Known rows, with every way that one mark hangs from another
(fiziv (gedul (nubu getu neber rered sosu) vipug)): [-48.4  -2.7  19.3  17.1  52.1 -10.1  10.1   8.8 -43.1  10.4 -22.4   3.6
  32.3 -21.0  -2.8 -46.6 -31.4 -27.9  45.8  -4.7  34.0   4.4  22.0]
(sosu (nubu neber rered) (sopen (zifidus vipug))): [-47.3 -10.1   0.9  13.0  18.5  17.8  20.6   2.4 -34.4  -1.6 -17.5   4.3
  15.3 -33.1  -2.2 -34.8 -26.6 -24.1  27.9 -19.1   6.0  -8.5  12.1]
(bopagu (sosu (nubu (neber sufe)) (sopen (zifidus (vipug gedul))))): [-41.6 -17.8   1.4  14.0 -16.7  15.2  29.4  -9.6 -27.5   4.9   0.0  -1.7
  17.1 -35.8   1.5 -47.1 -38.6 -18.8  54.5 -26.2   4.6   0.0  -2.4]
(gedul (nubu rered sosu) vipug): [-36.8  10.8   5.6  -5.1  47.7   0.2   2.8  18.0 -36.0  -5.8 -42.7  21.3
  19.3 -32.1   3.2 -30.8 -12.7 -26.3  38.3  -5.5  16.8   4.0  20.0]
(gedul (nubu getu (neber sufe) rered sosu) (vipug zifidus)): [-67.4  -0.5  10.4   8.8  38.6  -3.9   3.2   6.2 -54.2   8.1 -31.6   8.5
  32.6 -34.0   8.2 -49.6 -35.5 -34.5  59.5  -3.9  35.8  -4.0  16.5]
(sufe neber): [-24.7  -6.5  -3.7   5.5  15.8   7.9  12.5  -0.5 -10.7 -19.5   0.2   8.4
  -4.9 -44.7   3.3 -13.5 -16.1  -1.2  21.8 -20.9 -10.4  -5.8  -5.5]
(nubu neber sosu): [-25.4  -8.7   8.5  10.1  32.5   5.8  10.6   1.6 -25.1  -7.7 -14.3   2.9
  16.0 -40.6  -3.2 -12.4 -21.6 -10.5  30.3 -12.8   3.4 -10.3   2.9]
(sosu (nubu getu (neber sufe) rered) (sopen (zifidus vipug))): [-58.5 -11.4   5.7  18.1  11.3  15.1  16.5  -6.6 -50.4   5.1  -6.3   9.8
  21.7 -28.6   4.3 -49.0 -42.3 -25.4  43.7 -21.2  18.0 -15.1   4.0]
(neber nubu (sufe getu)): [-32.1   1.2  12.7   5.6  17.9  13.7  12.3 -18.6 -15.4 -21.9   7.3  15.5
  -9.1 -29.7  -2.9  -6.9 -27.2  -6.3  42.0 -31.3   1.9  -6.5   3.3]
(nubu getu neber rered): [-42.4  -1.6   7.8  16.6  31.8  10.4   1.7  -4.0 -35.1 -10.0  -8.4  -2.0
  22.3 -28.5  -2.5 -16.2 -30.8 -19.6  28.7 -18.7  12.2  -2.2   8.0]
(sufe (neber (nubu getu rered (sosu (sopen (zifidus vipug)))))): [-69.6 -11.5  21.7  11.2  30.1   7.7  13.8  -7.5 -41.4   4.8  -9.7  15.0
   5.5 -29.5   1.3 -47.5 -30.5   1.4  29.1 -24.8  16.0 -11.4  14.8]
(sufe getu (neber (nubu rered (sosu sopen)))): [-50.2  -5.3   8.3  -4.0  43.1  12.2  22.1  -7.3 -14.9 -14.4   6.9  22.1
  -0.7 -36.3   8.2 -24.8 -10.7   9.4  31.4 -29.0  11.5 -20.0  15.6]
(sopen (sosu nubu) zifidus): [-35.4  -0.9  -6.8   7.6  16.8  10.6  23.0   9.5 -20.6  -2.1 -25.0  22.8
   5.7 -36.7   6.6 -18.5 -15.6 -15.7  25.4  -4.6   7.7  -5.8   7.2]
(sosu (nubu getu (neber sufe) rered) (sopen zifidus)): [-59.7  -5.9  -2.8  11.9  16.9  15.5  17.9  -5.6 -43.4   5.1   3.6  17.0
  20.8 -33.8   6.2 -39.1 -36.5 -24.1  42.2 -20.8  25.4 -19.9   3.2]
(neber (nubu rered (sosu (sopen (zifidus vipug)))) (sufe getu)): [-61.0  -5.2  23.2  -1.9  26.8  14.6  19.1 -11.1 -37.8  -5.6 -10.5  26.5
   7.2 -28.0  -1.4 -31.2 -27.2 -11.8  43.5 -29.6  19.7 -13.4  20.1]
(vipug (gedul (nubu getu neber rered sosu)) zifidus): [-65.9   6.1   7.9  10.3  35.6  -1.4  16.7   5.7 -38.8  -1.8 -28.8 -13.8
  42.5 -30.3  -3.9 -39.3 -36.1 -30.4  42.7 -17.0  33.6   7.1  30.7]
(nubu getu neber rered (sosu sopen)): [-46.3  -5.5   7.9  12.6  38.6  12.2   9.3   1.6 -41.8  -0.4  -9.7   9.6
  31.5 -31.2   5.4 -28.8 -26.2 -13.2  35.8 -16.8  20.3 -14.6  10.3]
(sopen (sosu (nubu neber)) (zifidus vipug)): [-37.3 -16.2   4.5  19.1  16.4   6.5  19.7   1.9 -28.7   6.6 -28.0   5.7
  11.9 -33.7  -3.1 -27.4 -22.5 -18.0  30.2  -5.3   3.7  -6.2   9.0]
(zifidus vipug): [-19.9  -3.0   9.3  15.3   9.7  15.1   9.5   1.2 -24.6 -21.1 -22.5   0.8
   4.6 -30.0  -3.9 -15.1 -25.6 -14.2  27.7 -19.6 -13.5   5.6   0.9]
(sopen (zifidus (vipug (gedul nubu)))): [-38.2   7.6   5.8   4.5   2.6  -1.0  18.7   2.7 -25.9 -10.4 -32.0  -2.4
  15.1 -27.6 -19.0 -27.2 -28.8 -28.2  34.1 -26.9   1.5  17.4  24.7]
(zifidus (vipug gedul)): [-18.4  -1.1   9.6  12.1   4.4  12.1  15.3  -2.3 -18.3 -26.4 -19.6 -11.7
  14.6 -30.2  -8.5 -20.5 -32.2 -17.8  30.1 -27.6 -10.4  16.6   9.0]
(nubu getu (neber sufe)): [-34.8  -8.3   8.0  19.5  12.8   7.7   2.3 -12.2 -35.4  -6.4   3.9   2.9
  15.7 -32.8  -0.9 -19.6 -38.2 -16.0  44.4 -21.5   7.9 -10.1  -7.1]
(sopen sosu): [-23.0  -0.3   0.8  10.8  20.2  13.7   9.3   7.3 -19.9 -10.3 -24.4  15.6
   9.8 -33.9   2.4  -6.2 -12.8 -10.3  27.5 -10.1   0.5   1.2   2.7]
(neber (nubu getu sosu) sufe): [-42.2  -2.3  23.8  15.8  27.9   8.8   4.3 -10.8 -37.3  -4.3  -1.9  15.5
   4.9 -26.9   2.3 -25.3 -39.6  -5.6  43.7 -21.7  15.4  -8.6  -3.5]
(bopagu (sosu (nubu neber) (sopen zifidus))): [-39.8  -9.1  -9.8  12.6  -0.6  15.7  28.6   0.2 -21.4   7.9  -2.5  10.9
   4.3 -41.1   5.3 -26.6 -18.5 -12.9  39.1 -14.1   3.0 -10.2  -3.2]

Rows
[-31.0   5.0 -10.3   7.0  24.0  26.4  21.6  12.2 -22.4 -17.5 -11.2  16.9
  10.4 -34.3  11.7 -23.0 -17.8 -17.8  27.6 -19.8   3.5  -7.8   2.9]	(sosu (nubu rered) sopen)
[-23.8   6.9   5.5   9.4   9.0   4.2  14.9   2.9 -22.6 -17.5 -29.3  -8.1
  17.1 -23.6 -14.1 -25.6 -29.0 -23.9  37.9 -27.8  -5.6  18.1  18.3]	(zifidus (vipug (gedul nubu)))
[-57.1  -2.2  17.8  11.4  16.7  10.4  14.4 -11.0 -43.2   6.4  -1.5  27.1
   5.6 -30.1  -0.3 -33.7 -35.4  -7.2  44.5 -24.9  21.8 -15.8   3.6]	(neber (nubu getu (sosu (sopen zifidus))) sufe)
[-46.9   0.0  13.9  -2.9  37.1  18.7  16.2  -7.4 -28.7 -12.6   2.1  29.2
   7.4 -29.9   5.5 -20.4 -21.3  -5.8  44.4 -31.1  19.9 -16.7  11.3]	(neber (nubu rered (sosu sopen)) (sufe getu))
[-56.3 -14.4  14.0  -2.5  24.3   8.5  20.2  -8.8 -42.4  -1.8 -10.3  19.0
  25.0 -33.3   0.1 -32.7 -24.9 -18.2  46.4 -23.3  20.2 -21.0  17.6]	(nubu (neber (sufe getu)) rered (sosu (sopen (zifidus vipug))))
[-56.9  -2.9   8.3  13.5  25.0  -7.0   7.2   1.3 -48.5  10.1 -26.3   7.5
  25.3 -36.2   7.3 -48.2 -36.3 -28.0  64.2  -2.3  25.4  -7.4   9.7]	(gedul (nubu getu (neber sufe) sosu) (vipug zifidus))
[-33.7   9.9   8.6   4.6  21.6   7.2   9.1   7.8 -28.1 -18.7 -33.5  -7.2
  24.2 -21.6 -14.2 -27.0 -28.2 -29.1  32.7 -29.0   3.9  22.1  23.9]	(zifidus (vipug (gedul (nubu rered))))
[-46.1   1.5  19.8  -3.7  42.7  12.6   9.8  -9.4 -26.6 -17.4  -3.5  22.7
   5.9 -29.5   2.4 -14.6 -26.0  -8.3  40.1 -26.0  19.3  -9.8  12.7]	(neber (nubu rered sosu) (sufe getu))
[-52.0 -11.5  -0.1   4.5  13.2  15.3  26.6  -9.4 -33.5  -8.1  -1.2  14.8
  14.1 -31.8   3.9 -36.5 -27.9 -23.2  45.7 -25.8  12.5 -19.8  12.8]	(sosu (nubu (neber (sufe getu)) rered) (sopen (zifidus vipug)))
[-55.4  -7.2   3.4  17.4  10.9  13.1  25.3  -6.2 -38.0  -3.2 -11.1  -8.7
  31.6 -25.7  -3.3 -50.6 -40.4 -26.1  36.9 -26.0  15.8   0.5  21.0]	(sosu (nubu getu neber rered) (sopen (zifidus (vipug gedul))))
[-37.8  -6.2  -1.9  14.6 -11.3  19.0  29.3   4.9 -25.0  -0.4 -18.2  15.1
  -1.1 -33.2   8.9 -35.2 -22.2 -13.2  38.6 -15.9  -8.1  -0.5  -2.5]	(bopagu (sosu nubu (sopen (zifidus vipug))))
[-42.1  -2.0   4.8  10.2  17.9  -1.2  17.0  -5.2 -40.5   6.4  -3.9   4.7
  37.1 -28.3  -3.4 -44.0 -35.9 -19.9  61.8 -28.0  23.3 -11.4   9.5]	(vipug (gedul (nubu getu (neber sufe) (sosu sopen))))
[-41.7  -8.9 -10.5   2.0   4.9  11.1  33.4 -12.2 -21.3  -6.5  11.1  21.1
   6.4 -39.6   6.1 -24.8 -22.1 -15.8  48.0 -23.4  10.0 -27.1   5.2]	(sosu (nubu (neber (sufe getu))) (sopen zifidus))
[-66.0   4.3   7.2  11.9  43.7  -4.1   6.0   9.7 -47.3   5.9 -39.3   2.1
  30.9 -32.5   6.5 -44.6 -28.7 -31.1  49.2   0.4  30.6   0.9  26.4]	(gedul (nubu getu neber rered sosu) (vipug zifidus))
[-52.1  -6.0   4.8  -0.2  34.8  11.2  15.2   5.7 -36.8   2.6 -17.1  15.0
  24.9 -41.5  -4.7 -21.6 -16.9 -17.1  25.8 -15.4  20.2 -14.2  15.9]	(nubu neber rered (sosu (sopen zifidus)))
[-68.0  -5.1  28.8  12.3  24.5  15.3   8.8  -8.7 -55.1   5.7 -14.2  21.1
  14.0 -24.0  -1.9 -43.4 -41.0 -13.8  42.6 -25.7  24.0  -9.4  11.8]	(neber (nubu getu rered (sosu (sopen (zifidus vipug)))) sufe)
[-62.8 -14.8  18.5  11.6  22.6   8.8   9.1  -6.6 -58.9   9.7 -14.2  13.4
  31.5 -31.0   1.0 -44.7 -39.3 -21.6  45.2 -19.3  24.9 -16.5   9.5]	(nubu getu (neber sufe) rered (sosu (sopen (zifidus vipug))))
[-43.9  -1.3   6.9  -9.8  47.9  -6.4   6.1   0.4 -36.9  -3.3 -19.3  21.8
  24.8 -32.4   2.7 -32.2 -17.4 -26.1  58.0 -10.9  26.1 -12.1  21.7]	(gedul (nubu (neber (sufe getu)) rered sosu) vipug)
[-41.2   2.6   1.4  -0.6  39.0   5.5  17.0   9.7 -31.4  -1.4 -20.7   0.5
  38.9 -31.9  -9.9 -32.2 -18.8 -22.4  39.8 -25.3  22.4  -1.7  24.8]	(vipug (gedul (nubu neber rered (sosu sopen))))
[-28.9 -12.9  -7.2  15.7  -0.5  21.4  21.4  -2.9 -23.8   2.3   9.3  12.9
   7.1 -39.1  12.2 -29.2 -27.3 -12.2  53.4 -18.6   1.3 -13.5 -19.2]	(bopagu (sosu (nubu (neber sufe)) sopen))
[-56.8  -5.3  12.7  10.4  41.3  12.9  11.5  -4.0 -31.4  -1.5   2.4  17.3
   6.0 -32.1   7.8 -36.1 -24.0   6.0  29.9 -25.1  16.6 -13.8   6.0]	(sufe (neber (nubu getu rered (sosu sopen))))
[-34.4  -0.8   3.8   7.5  -7.0  14.1  25.1  -3.0 -23.1 -15.0 -17.4  -0.5
  14.9 -34.4 -10.2 -29.1 -26.2 -18.8  31.6 -30.5  -3.0   8.9  15.4]	(sosu (sopen (zifidus (vipug gedul))))
[-48.1 -13.8   6.9  14.3  29.8  10.3  13.8   6.0 -36.1   4.6 -32.1   7.0
  20.1 -32.0  -1.8 -29.3 -22.5 -23.1  24.9  -6.3  13.3  -3.0  16.2]	(sopen (sosu (nubu neber rered)) (zifidus vipug))
[-56.4   2.0   4.4   2.5  45.9  -0.2   8.0  16.0 -38.8   1.6 -43.1   3.5
  25.1 -39.8   2.0 -35.5 -18.9 -32.2  43.7  -0.3  24.3   2.3  23.4]	(gedul (nubu neber rered sosu) (vipug zifidus))
[-58.2  -6.3  13.2   4.4  34.0   1.4  22.3   9.0 -42.5  17.3  -9.0  19.2
  28.7 -31.9 -10.2 -37.2 -28.5 -28.2  43.3 -20.9  39.1 -12.0  14.7]	(fiziv (gedul (nubu (neber sufe) rered (sosu (sopen zifidus)))))
[-39.0   1.2  17.8  20.1  16.1  13.6   2.4 -15.3 -31.4 -10.1   3.2  10.5
  -2.5 -25.6  -2.8 -19.3 -41.0  -9.0  41.2 -27.8   7.0  -2.1  -5.3]	(neber (nubu getu) sufe)
[-44.7  -4.3  10.1  14.4  26.9  11.6  -1.3  -8.3 -41.3  -7.5   0.0   3.5
  22.9 -30.6   0.0 -20.1 -38.0 -21.0  39.5 -22.8  18.2  -6.0  -1.1]	(nubu getu (neber sufe) rered)
[-57.5   4.0  -1.1   3.2  31.1   9.9  24.4  13.1 -31.5  -1.4 -28.2  -7.2
  38.9 -37.5  -4.3 -36.7 -23.6 -27.5  42.2 -22.3  26.7   1.2  28.3]	(vipug (gedul (nubu neber rered (sosu sopen))) zifidus)
[-49.5 -18.2   9.9  24.6   9.6   4.2  14.5  -8.7 -44.6  13.2 -16.8  10.7
  18.6 -26.8   4.7 -41.6 -38.9 -19.7  46.0  -8.5  14.6 -12.3   1.3]	(sopen (sosu (nubu getu (neber sufe))) (zifidus vipug))
[-45.3 -13.3   6.9  24.7   9.9   1.6  23.8  -7.4 -32.3   4.8 -21.6  -9.4
  27.5 -26.3  -3.3 -43.7 -38.0 -20.0  38.7 -12.2  13.2   3.3  18.2]	(sopen (sosu (nubu getu neber)) (zifidus (vipug gedul)))
[-49.2  -8.9  10.5  10.5  32.6  14.6   7.4  -2.6 -48.3   1.9  -1.7  15.1
  32.3 -32.5   7.4 -34.8 -33.2 -16.1  46.4 -20.0  25.1 -20.5   0.1]	(nubu getu (neber sufe) rered (sosu sopen))
[-42.8  -2.4  -5.8  19.3  27.7  18.8  17.7   1.3 -33.7  -5.1  -1.6   5.0
  21.0 -27.9   9.4 -32.8 -29.0 -18.1  35.7 -19.4  12.9 -13.6   4.0]	(sosu (nubu getu neber rered) sopen)
[-66.2   3.5   1.7  11.8  37.2   2.7  12.6  12.1 -48.6   9.9 -34.6   7.7
  33.0 -33.5   9.0 -51.5 -23.9 -29.0  54.5  -3.5  31.0  -5.0  23.5]	(gedul (nubu getu neber rered (sosu sopen)) (vipug zifidus))
